Each row comes from the steps of one path. Every step used is in the known rows, and no mark comes twice. Write the path behind each row, first mark first.
In the rows, 128 means zero.
Known rows:
r-d-n: [ 91 134 115 145 123 161 129 160 130 189 173 106 139 132 130 121  90 120
 158 123 110 127 103 106 135 132 189]
l-k-z-d-r-j: [103 123 110 209  97 154 134 163  60  73 142  97 129  83  80 148 117 102
 118 203 192 186  82 149 199 178 176]
a-j-r: [157 123 139  79 136 132 146 107 129 133 108 124 118  67 152 115 145 158
 153 160 151 144 165  62 128 121 172]
a-j-r-d: [139 119 126  81 142 146 161 131 142 163 108 125 128  87 144 117 132 155
 175 145 156 140 127  34 136 139 185]
z-d-r: [125 103 110 162 135 130 116 165 102 120 156  83 119  98 140 162 144 122
 113 120 161 127 101 124 135 142 128]
j-a: [125 102 135 110 130 129 115  92 143 132 149 104 133 141 106 100 148 125
 163 136 146 141 145 127 119 139 146]
j-n-v: [119 104 120  75 139 105 129 104 136 142 144  97 148 166 101  89 111 121
 128 151 160 116  87  86 118 108 187]
z-d-n-v: [ 80 131  81 125 156 137 116 139 120 164 170  12 152 117 151 147 107 109
 154 126 120 120  93 122 152 119 206]
j-r-d-n-v: [ 84 130 105 104 152 167 147 166 147 185 149  45 166 145 167  89  72 105
 175 142 156 154 121  48 166 123 235]
v-n-d-r: [112 107 176 165 158  96 139 155 106 164 148  96 143 137 146 171 145  98
  64 140 116 133 115 128 101 130 115]
n-d: [104 138 138 150 155  89 131 128 133 128 125 119 137 120 146 151 153 124
 120 115 113 152  99 134 100 125 103]
l-k-z-d-n-j: [ 96 171 103 183 110 133 113 113  81 133 141  56 124 107 113 176  91 157
 121 176 112 150  81 144 226 172 217]
d-n: [110 138 134 147 117 146 119 132 119 157 171 102 133 118 144 132 107 129
 122 134 108 126 137 138 142 110 179]
v-n-j-r-d: [124 139 141 107 152 133 160 139 120 202  81  92 146 173 136 133  92 159
 111 158 146 113 132  46 147 148 193]
z-d: [105 123  84 134 139 122 129 147 118 135 122  81 121  99 141 155 139 133
 131 114 126 105 103 123 117 143 136]
d-r-j: [151 112 147 179 117 148 125 144  84  93 167 128 141 115  97 122 126 116
 111 178 186 165 143 139 156 123 136]
j-n-d: [104 114 131 124 139  66 133 115 133 146 138 126 132 134 131 118 154 125
  95 129 113 126  75  96  76 111 147]
k-l: [134 117 132 114  94 125 143 114 104 135 152 135 142 110 127 110 130 141
 132 152 106 154 130 136 171 105 123]
r-j-n-d-z: [ 93 148 107 153 138 118 138 109  93 135 141 119 148 129  94 103 134 133
  90 162 128 184  86 140  75 117 168]
l-k: [107 129 134 141 145 133 133 119 118 108 125 129 132 142 120 154 114 130
 126 132 136 164 101 105 155 153 161]
v-n: [119 121 146 122 131 132 148 133 104 176 117 114 133 149 124 143 122 116
  94 151  99  92 134 127 112 135 152]
l-k-z-d-n: [ 63 148  94 177 100 151 129 154  91 138 148  65 124  85 132 160 101 110
 132 168 104 148  82 149 190 167 211]
n-j-a: [155 131 149 119 145 105 102  61 139 131 145  98 142 169  95 117 144 166
 160 151 158 142 146 116 156 138 149]
l-k-z: [106 145 136 149 101 141 139 128 111 102 112 145 122 126  99 125 106 109
 133 169 130 173 104 140 184 171 155]
a-j: [160 130 144  96 137 126 133  93 131 136 134 136 122  77 114 145 150 156
 155 145 125 124 136 107 124 128 139]

Write each row's path:
[126  95 166 180 152 109 118 112 111 101 186  98 157 122  93 118 178 104
 141 170 192 199 134 138 114 128 128] => n-d-r-j-a
[128 107 106 183 129 143 122 161  76  95 160  88 133  87 112 145 141 118
 114 163 179 142 114 138 145 133 143] => z-d-r-j
[132 108 133 134 125 139 120  89 117 110 152 114 146 134  73  97 150 124
 168 179 163 157 155 134 127 135 155] => r-j-a
[ 97 128 153 141 162  88 150 131 120 182 114  97 147 141 142 171 146 109
  88 135  79 115 106 134  81 129 122] => v-n-d
[102 118 115 180 106 141 127 170  89  94 139  96 117  94 114 153 118 102
 118 154 165 167  73 134 197 183 160] => l-k-z-d-r
[159 146 135 117 140 110 130 107 121 123  98  99 130 130 151 115 118 175
 110 154 166 146 152  84 171 122 168] => n-j-r
[117 148  93 146 145 121 121 135 104 157 130  25 126  93 182 144 107 172
 109 150 137 128 134  83 177 122 222] => z-d-n-j-r
[ 93 169  98 166 116 136 134 134  87 133 119  45 125  87 153 146  86 156
 117 190 143 170 102  96 233 166 248] => l-k-z-d-n-j-r
[145 121 169 110 154 114 119  62 116 180 137  79 145 181  87 133 133 158
 125 173 129 113 148 116 135 148 167] => v-n-j-a
[149 107 137  44 146 105 130  65 144 153 156 100 143 119  94  99 137 150
 155 169 154 118  96  61 123 106 200] => a-j-n-v
[123  85 104 158 112 122 119 156  73 114 173  98 130 103  91 120 140 127
  94 177 189 119  89 100 118 116 180] => z-d-r-j-n
[118 145 132  96 153 100 134  79 121 168 139 119 126  97 117 121 162 161
 104 136 103 165  85 110  64 125 172] => a-j-n-d-z
[ 82 146  90 155  81 148 126 160  97 159 151  63 119  73 140 134 111 109
 138 160 103 110 108 173 160 137 184] => k-z-d-n
[156 103 141  71 116 104 128  85 127 155 148 145 117 102 100 112 156 164
 127 158 135 105 104  77 102 110 180] => a-j-n
[108 116 125 144 129  74 136 116 104 125 142 128 146 118  99 115 155 125
 105 174 142 144  87 111  76 108 155] => r-j-n-d
[118 111 170 194 148 112 147 149  81 142 156 106 155 125 112 168 145  96
  69 185 136 151 122 141 110 125 129] => v-n-d-r-j
[144  86 139 123 127 130 126 119 101 106 183  94 161 148  73  79 110 107
 107 196 215 155 105  90 142 101 198] => d-r-j-n-v
[119  84  91 128 142 119 120 138  87 111 176  51 153 124  84 101 127 111
 115 190 210 136  77  90 132 115 203] => z-d-r-j-n-v
[137 145 119 116 143 127 143 134 138 151 100 107 139 159 139 111 100 169
 144 136 166 145 130  47 167 146 169] => n-j-r-d
[140 162 148 158 127 122 102 104 111 155 169  85 139 137 131 147 104 169
 107 145 110 130 133 137 176 113 183] => d-n-j
[ 83 129  85 154 128 133 113 154 108 164 162  53 128  92 156 159 121 124
 130 120 100 106 114 135 138 121 186] => z-d-n
[ 97 157  95 138 139 189 137 149 127 169 126 120 132 155 114 109  95 128
 144 107 131 166  96 119 116 165 153] => r-d-z
[126 147 106  89 152 190 155 129 130 178 106 112 122  95 137  97 118 159
 163 131 148 180 134  64 132 153 199] => a-j-r-d-z
[113 127 122  73 158 166 153 127 149 188 150  55 157 100 155  99 100 136
 203 159 160 156 125  29 164 119 251] => a-j-r-d-n-v
[111 131 107 144 148 114  89  84 120 167 181  17 140 125 120 148 135 169
 153 143 125 120 129 125 158 140 204] => z-d-n-j-a
[150  87 145 153 101 128 123 136  91 107 181 142 136 129  80  91 128 123
  85 188 196 142 115 105 125 106 177] => d-r-j-n
[ 92 149 114 165 123 131 100  86 100 138 164  31 134 120  99 151 119 153
 158 185 133 161  96 141 220 184 234] => l-k-z-d-n-j-a
[120 160 129 154 133 149 114 126 125 185 169  92 147 157 121 144  84 163
 143 135 116 129 103  96 174 137 190] => r-d-n-j
